Each row was made from one path, in order. Every step used is in the known rows, and no mark comes twice. Write each row's path.
(in the rows, 128 means zero)
Known rows
vipu-kisep-kelol-kelo-rases-rivo: [161 148 136 121 162 140 132 155 124 127 121 145 104 140 171 100 116 204
 113 115 144 125 108 133 133 128 137 135 128 129 122 141 115 131 134 151
 115 103 127 116 103 110 178 121 113 194 141 113 106 111 133 114 115 127
 131 111 154 135 124 111 252 117 131 115 138 127]
kelo-rases-rivo: [162 122 185  97 146 132 138 155 123 136 128 101 134 117 130 119 114 175
 131 122 135 132 117 124 136 141 138 132 131 126 130 122 129 136 127 131
 134 108 118 124 127  99 122 126 134 128 127 132 111 126 135 131 139 132
 125 107 123 126 117 126 197 113 124 140 121 121]
gufal-kelol-kelo-rases: [143 129 117 145 126 120 129 161 121 134 126 133 142 137 150 119 125 145
 111 119 119 135 124 127 131 151 133 125 114 127 132 138 105 139 123 124
 111 113 122 128 149 113 175 139 125 173 140 142 114 120 139 116 124 144
 131 119 130 129 114 116 136 135 127 119 119 135]
semati-gufal-kelol: [116 102 186 123 145 124 125 142 138 131 123  61 144 131 155 122 125 113
 122 117 122 132 119 130 118 141 118 123 136 127 119 139 139 143 126 119
 125 128 135 127 157 108 114 121 136  76 143 132 110 133 144 160 134 132
 135 133 136 130 130 132 128 125 140 142 115 118]
kelol-kelo: [111 129 143 131 128 124 129 114 124 132 128 146 136 120 144 130 130 127
 121 120 105 124 126 127 125 136 127 124 116 124 145 146 106 129 116 137
 117 124 131 131 130 108 183 121 135 120 118 131 123 122 137 112 115 125
 121 132 126 134 126 139 123 141 122 146 121 107]
rases-kelo-kelol: [114 110 147 122 116 147 135  93 123 123 114 120 134 114 129 130 128 131
 131 134 131 132 128 126 118 139 130 135 118 131 120 129 120 138 139 150
 121 122 138 133 120 109 116 129 143 145 122 111 103 127 148 124 135 107
 135 129 136 128 142 148 113 138 112 138 128 117]
rases-kisep-kelol: [104 126 155 131 121 120 128 130 130 125 132  91 121 142 165  85 131 112
 150 119 110 123 129 134 123 116 119 118 133 131 113 131 138 125 126 151
 127 141 137 132 109 133 127 122 139 106 143 112 144 131 119 145 116 123
 123 127 150 132 148 124 158 109 114 124 130 116]
gufal-semati-gabu-rases-kisep: [118 136 157 131 106 145 121 115 139 132 153 124 121 128 106 105 142  57
 117 118 125 131 134 120 128 118 116 123 131 123 138 121 152 122 114  97
 144 152 127 133 161 138 115 144 118 128 123 132 154 141 101 140 136 132
 119 140 123 126 116 136  92 128 132 129 124 138]
gabu-semati-kisep-kelol-kelo-rases-rivo: [157 142 143 135 156 124 126 156 117 125 119 135 127 139 120 117 114 201
 143 147 135 128 120 131 134 137 140 134 131 125 116 144  85 121 141 115
 140 110 134 125 100 142 152 134 100 144 135 108 137 119 117  90 110 138
 140 117 146 123 153 109 240  81 129 106 143 136]
kelol-kisep-rases: [122 125  69 119 129 127 133 128 127 130 133 130 125 120 128 162 130 121
 127 124 124 120 142 130 133 113 127 121 138 127 143 112 165 122 117 140
 120 131 114 126 126 137 102 123 150 112 118 148 135 134 133 138 137 127
 122 128 104 129 112 124  98 148 136 133 123 120]
kisep-kelol-kelo-rases-rivo: [156 140 185 121 154 138 129 153 115 132 121 134 124 136 153 114 112 180
 135 117 130 128 112 133 134 132 139 127 124 130 124 141  89 128 123 136
 123 107 126 122  96 110 186 124 128 188 143 119 109 116 130 118 112 133
 128 115 148 140 126 113 246 113 118 114 136 126]
semati-gufal-kelol-kisep: [114 102 115 132 149 124 124 140 139 134 128  67 124 127 159 155 123  92
 106 120 138 130 138 132 118 144 118 124 147 128 130 132 167 132 126 126
 118 127 134 129 159 141  98 120 137 105 141 128 118 140 146 142 144 128
 134 131 134 130 121 133 120 134 155 137 114 115]
semati-gabu-rases: [125 131 192 114 115 150 131 102 125 132 150  98 145 117 104 141 134  98
 112 122 118 132 124 124 123 130 121 125 125 116 144 115 143 133 109 120
 140 134 123 130 131 123 103 120 126  96 115 146 130 130 120 156 139 136
 118 133 118 120 111 137  99 131 126 138 121 128]
semati-kisep: [116 121 128 113 127 119 133 117 131 132 131  93 149 119 132 132 125 160
 133 125 124 130 137 125 122 135 126 131 132 126 119 129 132 132 133 124
 121 125 133 129 137 124 114 112 132  49 118 129 149 133 132 119 129 133
 125 128 120 128 139 138 130 122 133 151 127 108]
vipu-kisep-rases-kelo-kelol: [128 126  60 116 127 139 137 102 133 119 113 161 111 124 133 125 134 161
 123 127 146 130 127 129 128 116 135 139 125 138 119 125 140 140 152 158
 114 125 125 119 126 114 110 129 135 150 119 125 108 121 152 133 133 107
 136 130 123 131 133 126  90 154 123 124 135 131]
semati-gufal-kelol-kisep-rases-kelo: [137 106  39 126 145 135 126 145 143 126 114 118 106 126 136 176 118 112
 125 122 146 126 140 129 128 120 128 130 144 139 122 127 154 131 137 122
 115 132 123 126 187 155 105 121 139 163 138 128 107 139 159 150 141 133
 139 135 119 137 116 137  84 151 161 136 118 133]
gabu-rases-kelo: [121 114 169 118 119 135 132 117 129 126 126 122 126 117  98 143 125 152
 129 127 131 132 119 123 124 123 131 132 115 124 128 115 133 131 136 136
 137 131 124 133 158 119 123 133 135 100 116 128 112 127 126 140 136 132
 120 128 126 119 114 156  78 145 126 150 123 132]
gabu-semati-kisep-rases-rivo: [144 126 113 101 148 127 133 126 126 123 120 138 128 123  98 132 120 208
 157 153 125 118 124 125 138 116 133 134 143 123 119 128 123 127 132 117
 151 126 125 119 126 132 100 131 121  71 118 122 146 126 136 120 120 134
 131 131 111 118 143 124 156  97 134 135 134 132]
kelo-rases: [144 125 168 122 128 113 136 154 124 134 132  90 154 123 132 120 126 136
 121 124 129 139 123 125 132 143 135 127 120 122 134 116 134 136 133 131
 127 113 120 128 126 102 110 128 134 100 123 147 114 129 119 133 139 134
 126 106 116 122 119 122 134 123 122 136 121 121]
dipu-semati-kisep-rases-kelo: [136 126  45 122 107 109 128 114 141 124 110 190 124 128 103 142 120 179
 152 167 142 124 128 128 137 126 135 145 128 132 113 122 111 125 140 109
 136 129 129 125 118 141 114 106 127  99 114 126 142 130 136 107 125 140
 125 128 112 120 138 141  86 125 129 143 129 129]
kisep-kelol: [103 126 213 133 121 131 129 131 121 126 129  87 146 137 154 116 124 148
 143 124 111 123 117 138 123 117 122 123 128 127 115 128 129 128 124 152
 129 125 135 125  99 116 117 123 139  79 143 123 120 127 119 150 123 124
 123 126 144 124 141 125 174 109 108 128 131 113]
vipu-rivo: [133 125 194 118 144 123 133 119 118 131 132 104 136 121 144 132 128 113
 122 115 103 127 131 127 126 132 135 116 132 120 124 156 136 134 127 175
 144 125 132 128 133  95 128 113 128  78 129 130 124 130 138 140 122 121
 122 119 129 126 128 142 143 129 100 149 130 109]
gufal-semati-gabu-rases-rivo: [133 133 236 105 134 166 122 115 128 138 143 130 128 122  96 139 122 128
 116 113 135 126 112 119 131 120 122 131 137 115 136 123 139 126 106 104
 155 131 127 119 151 109 114 138 119 126 130 127 129 130 120 143 137 133
 116 138 125 127 109 139 164 124 128 134 126 135]
vipu-kisep-rases: [129 133  93 110 135 119 136 126 137 126 129 134 123 125 144 113 133 169
 118 114 127 123 120 131 132 109 128 129 131 125 130 125 155 136 133 146
 123 130 116 116 132 114 113 118 129  84 119 144 122 122 134 147 132 127
 123 126 109 129 117 123 106 142 134 139 127 121]
kisep-rases: [123 125 131 109 124 117 135 131 125 128 128 125 142 125 126 125 132 137
 138 122 112 123 125 130 133 112 128 121 128 128 133 119 131 131 120 137
 128 130 116 121 126 111 119 121 141  80 121 150 125 124 131 152 127 130
 123 133 107 128 119 123  93 139 122 139 122 121]
dipu-semati-gabu-rases-kelo-kelol: [125 126 163 132 100 149 124  66 128 122 125 167 130 123  87 147 131  85
 120 180 144 135 119 128 121 148 126 145 121 121 130 115 115 133 130 112
 149 131 137 133  82 134  98 116 126 167 112 120 117 131 131 119 140 117
 127 135 136 108 128 143  89 124 106 123 128 145]

Which path is each row?
[131 121  35 127 125 136 136 129 131 126 117 154 106 115 121 176 123 137
 128 124 135 121 145 129 135 112 133 130 129 133 136 113 153 122 134 138
 119 128 120 131 155 149 111 123 147 154 117 134 120 131 142 128 140 130
 125 126 105 134 117 146  81 154 142 146 123 121]	kelol-kisep-rases-kelo
[128 126  90 124 131 106 131 132 126 123 129 130 146 127  97 130 132 166
 149 155 116 124 129 128 132 118 129 129 134 125 122 125 123 126 134 117
 146 134 124 123 132 140  84 135 116  40 115 136 155 126 121 125 124 134
 130 133 105 115 148 119  92 106 134 133 131 132]	gabu-semati-kisep-rases
[119 122  65 122 135 126 133 102 119 129 133 132 128 121 125 155 139  98
 121 132 138 126 146 131 123 126 126 122 138 126 142 114 161 126 132 146
 116 130 119 124  85 138  96 128 152 136 122 139 130 129 143 130 138 107
 132 135 110 127 123 108  90 154 125 111 130 131]	kelo-kelol-kisep-rases
[147 136 128 135 133 114 132 149 122 134 127 137 142 121 135 129 129 133
 114 122 123 134 125 124 132 149 137 125 110 127 146 133 103 131 124 123
 114 111 120 130 126 111 179 125 124 145 117 145 115 122 124 107 117 135
 128 113 120 130 114 124 138 136 127 130 124 124]	kelol-kelo-rases
[115 153 129 150 114 125 112  94 133 124 143 185 108 149 132  99 137  67
 131 163 117 124 122 137 126 129 116 127 125 124 132 137 109 116 109 111
 143 148 137 137  66 164 176 112 108 178 129 117 152 128 105 116 104 134
 118 139 156 120 131 120 137 114 119 106 134 146]	dipu-semati-gabu-rases-kisep-kelol-kelo
[117 106 211 129 147 113 126 137 138 120 117  70 148 119 122 125 132  95
 131 150 119 129 115 126 121 139 123 124 134 119 132 136 135 129 132 112
 151 128 138 130 131 119  89 125 121  28 117 122 108 132 118 138 129 124
 137 129 125 110 143 138 116  91 138 145 123 110]	gabu-semati-gufal
[104 135 182 141 130 130 125 120 119 127 124 135 135 139 158 115 128 138
 134 124 105 122 117 137 122 123 125 120 119 129 131 147 100 125 119 149
 119 124 137 127  98 116 184 122 133 129 140 120 121 115 126 126 107 124
 126 133 146 137 139 125 167 129 114 127 132 116]	kisep-kelol-kelo
[113 135 200 130 106 154 120 121 133 133 135 116 147 122 127 124 131  87
 117 113 116 126 126 121 127 128 119 128 130 120 141 132 138 126 109 105
 136 130 136 124 155 103 109 137 118 109 128 130 129 134 116 139 136 127
 119 135 117 132 126 139 132 115 121 140 121 116]	gufal-semati-gabu
[148 140  71 131 132 106 132 154 131 133 131 140 120 122 146 100 137  90
 123 124 122 134 139 123 134 146 134 122 114 127 144 139 111 127 133 128
 111 125 122 141 129 132 184 127 126 171 119 134 138 127 125  99 116 131
 129 115 128 136 122 120 118 139 134 131 124 126]	kelol-kelo-rases-kisep
[108 142 186 145 101 143 114 124 135 127 152 116 118 149 118  97 141  64
 130 113 124 128 125 129 127 103 113 121 136 130 123 123 145 118 114 113
 145 155 133 129 132 142 110 146 113 134 144 122 154 134  95 154 128 131
 120 140 144 130 131 121 136 110 121 106 135 145]	gufal-semati-gabu-rases-kisep-kelol
[133 148 136 161 118 103 116 166 124 135 128 142 143 146 126 115 126 146
 123 110 140 134 127 129 132 129 131 126 123 133 117 140  94 118 132 106
 115 117 131 121 123 126 161 144 102 138 144 127 143 123 100  96 120 139
 133 121 136 139 136 105 187 108 131 102 143 140]	gufal-semati-kisep-kelol-kelo-rases
[124 120 100 115 118 136 134 104 122 123 114 150 132 122 112 135 132 132
 143 134 131 130 131 128 127 121 134 133 123 136 125 123 113 136 142 149
 123 129 124 125 120 117 114 130 145 152 121 128 113 125 148 139 132 111
 135 134 118 129 134 130  80 153 110 125 129 132]	kisep-rases-kelo-kelol
[139 106  54 148 140 128 125 151 141 115 107 126 107 129 117 174 120 115
 129 153 136 126 134 129 131 124 129 132 143 132 124 126 148 125 137 110
 136 131 130 128 187 167  84 140 125 137 132 122 109 137 142 135 141 132
 144 137 119 120 129 137  74 122 161 123 120 139]	gabu-semati-gufal-kelol-kisep-rases-kelo
[115 123 141 115 129 112 132 117 132 132 147 109 120 124 118 104 138 106
 128 125 119 131 132 124 125 123 121 122 128 124 130 112 154 127 122 134
 137 148 122 138 135 137 118 130 136  86 120 135 147 132 118 139 130 131
 119 128 128 119 117 134  81 145 127 136 123 131]	gabu-rases-kisep
[144 134  55 142 125 109 128 164 129 132 135 140 117 141 162  87 131 115
 123 122 119 135 138 125 132 147 131 122 118 133 127 140 112 137 128 123
 109 127 123 135 154 134 184 140 125 202 138 128 136 126 138 105 122 139
 132 121 140 139 118 117 128 136 134 114 119 135]	gufal-kelol-kelo-rases-kisep
[104 139 118 141 133 119 123 125 126 127 129 139 111 139 168  89 132 107
 144 119 105 120 132 135 123 122 123 119 123 133 125 148 108 122 125 149
 117 139 138 135 112 141 192 122 131 157 141 108 143 125 127 124  99 122
 126 135 155 141 144 126 159 125 120 122 132 114]	rases-kisep-kelol-kelo
[105 142 153 157 122 119 114 133 127 131 123 149 137 146 136 116 130 152
 133 110 127 123 129 132 124 120 122 126 127 131 116 151  93 117 125 117
 118 126 143 122 125 126 166 138 107 115 148 114 150 121 110 102 109 128
 127 138 142 141 151 123 179 122 127 117 141 126]	gufal-semati-kisep-kelol-kelo
[124 125  70 128 108 127 125 112 130 128 113 173 131 126  90 135 133 150
 138 122 154 129 137 123 129 116 132 137 129 140 112 130 113 128 145 113
 120 132 129 121 143 120 105 148 123 136 129 121 140 129 136 120 134 115
 138 142 113 132 144 126  86 146 127 120 139 142]	gufal-semati-kisep-rases-kelo-kelol
[113 113 103 131 126 146 132  87 122 125 129 133 113 115  96 176 131 111
 104 139 157 135 142 128 118 139 130 135 125 127 133 108 157 126 136 148
 124 130 125 136 114 148  90 138 146 163 117 121 116 132 137 116 153 109
 133 133 132 120 118 141  85 164 131 123 130 139]	gabu-rases-kelo-kelol-kisep
[117 126 120 145 108 171 120  90 130 126 138 149 114 118  85 175 132  64
  95 129 161 135 144 122 121 135 124 136 131 123 141 115 157 120 120 113
 132 136 133 133 135 147  86 154 128 202 123 120 124 140 124 116 156 113
 130 140 127 123 118 143  85 150 130 114 131 146]	gufal-semati-gabu-rases-kelo-kelol-kisep
[142 137 136 133 122 104 131 163 126 129 135  87 127 143 161  81 130 111
 142 118 126 133 130 132 132 127 128 123 129 133 114 117 134 127 139 139
 126 129 126 133 112 133 115 129 133 133 139 129 138 132 109 140 125 131
 128 109 145 130 138 107 174 103 117 112 133 131]	kelo-rases-kisep-kelol
[142 124 154  84 151 140 137 126 123 133 127 134 127 119 128 132 118 179
 151 120 118 117 119 128 135 108 133 128 138 126 128 126 127 133 123 138
 138 126 117 116 123 106 133 119 141 107 125 132 122 122 149 151 125 129
 122 130 111 131 118 126 154 131 121 143 125 119]	kisep-rases-rivo
[150 130 106 121 125 106 136 158 132 131 135 100 130 123 146  95 133 102
 128 123 129 136 138 123 133 140 130 124 125 131 129 119 137 132 135 128
 124 127 121 139 134 124 123 130 135 119 121 137 139 137 120 123 136 134
 128 107 122 128 122 121 124 123 128 135 121 123]	kelo-rases-kisep
[130 141 162 145 132 120 127 157 116 130 125 126 140 139 151 113 126 134
 128 122 121 132 119 135 130 135 133 121 115 129 131 138  96 127 126 141
 114 114 125 127  99 112 180 127 124 158 139 135 116 118 112 121 112 133
 129 114 141 134 126 110 180 119 117 111 134 130]	kisep-kelol-kelo-rases
[138 108  38 146 131 116 119 136 148 122 105 163 107 135 134 169 116 104
 127 165 153 123 129 134 132 133 128 140 145 135 121 125 144 125 133 102
 130 130 129 125 140 158 104 114 131 157 130 124 110 140 147 129 138 136
 134 132 123 120 119 138  84 139 156 128 118 137]	dipu-semati-gufal-kelol-kisep-rases-kelo
[136 122  61 129 121 118 132 130 132 116 111 146 130 118  86 151 125 183
 155 155 127 123 133 125 134 116 136 139 128 131 115 126 113 126 146 115
 139 130 130 128 164 147  93 136 119  81 115 123 141 128 128 116 126 135
 136 132 105 118 148 141  81 113 134 141 133 136]	gabu-semati-kisep-rases-kelo
[143 142 104 142 135 105 126 150 123 132 127 122 139 139 139 124 126 162
 131 118 135 134 132 133 129 136 134 127 122 130 120 134  95 125 139 123
 109 115 128 129 108 139 168 117 116 135 136 133 143 123 116 104 112 139
 135 113 136 137 138 106 182 110 129 109 140 131]	semati-kisep-kelol-kelo-rases
[123 121  90 126 113 172 130  71 123 126 139 130 113 108  97 182 133  75
 105 138 153 134 148 126 117 140 127 135 128 125 143 108 155 126 133 130
 124 133 129 139 117 156  91 127 138 198 115 127 124 138 141 122 154 114
 133 134 130 126 119 142  84 149 131 120 127 137]	semati-gabu-rases-kelo-kelol-kisep
[109 151 150 151 113 140 110 113 132 128 149 164 108 147 122 103 141  60
 125 109 118 127 129 129 128 114 114 121 126 127 136 141 117 113 108 108
 134 154 135 131 128 142 172 145 107 183 140 119 154 128  96 131 111 130
 122 148 148 138 126 125 131 127 126 104 136 147]	gufal-semati-gabu-rases-kisep-kelol-kelo
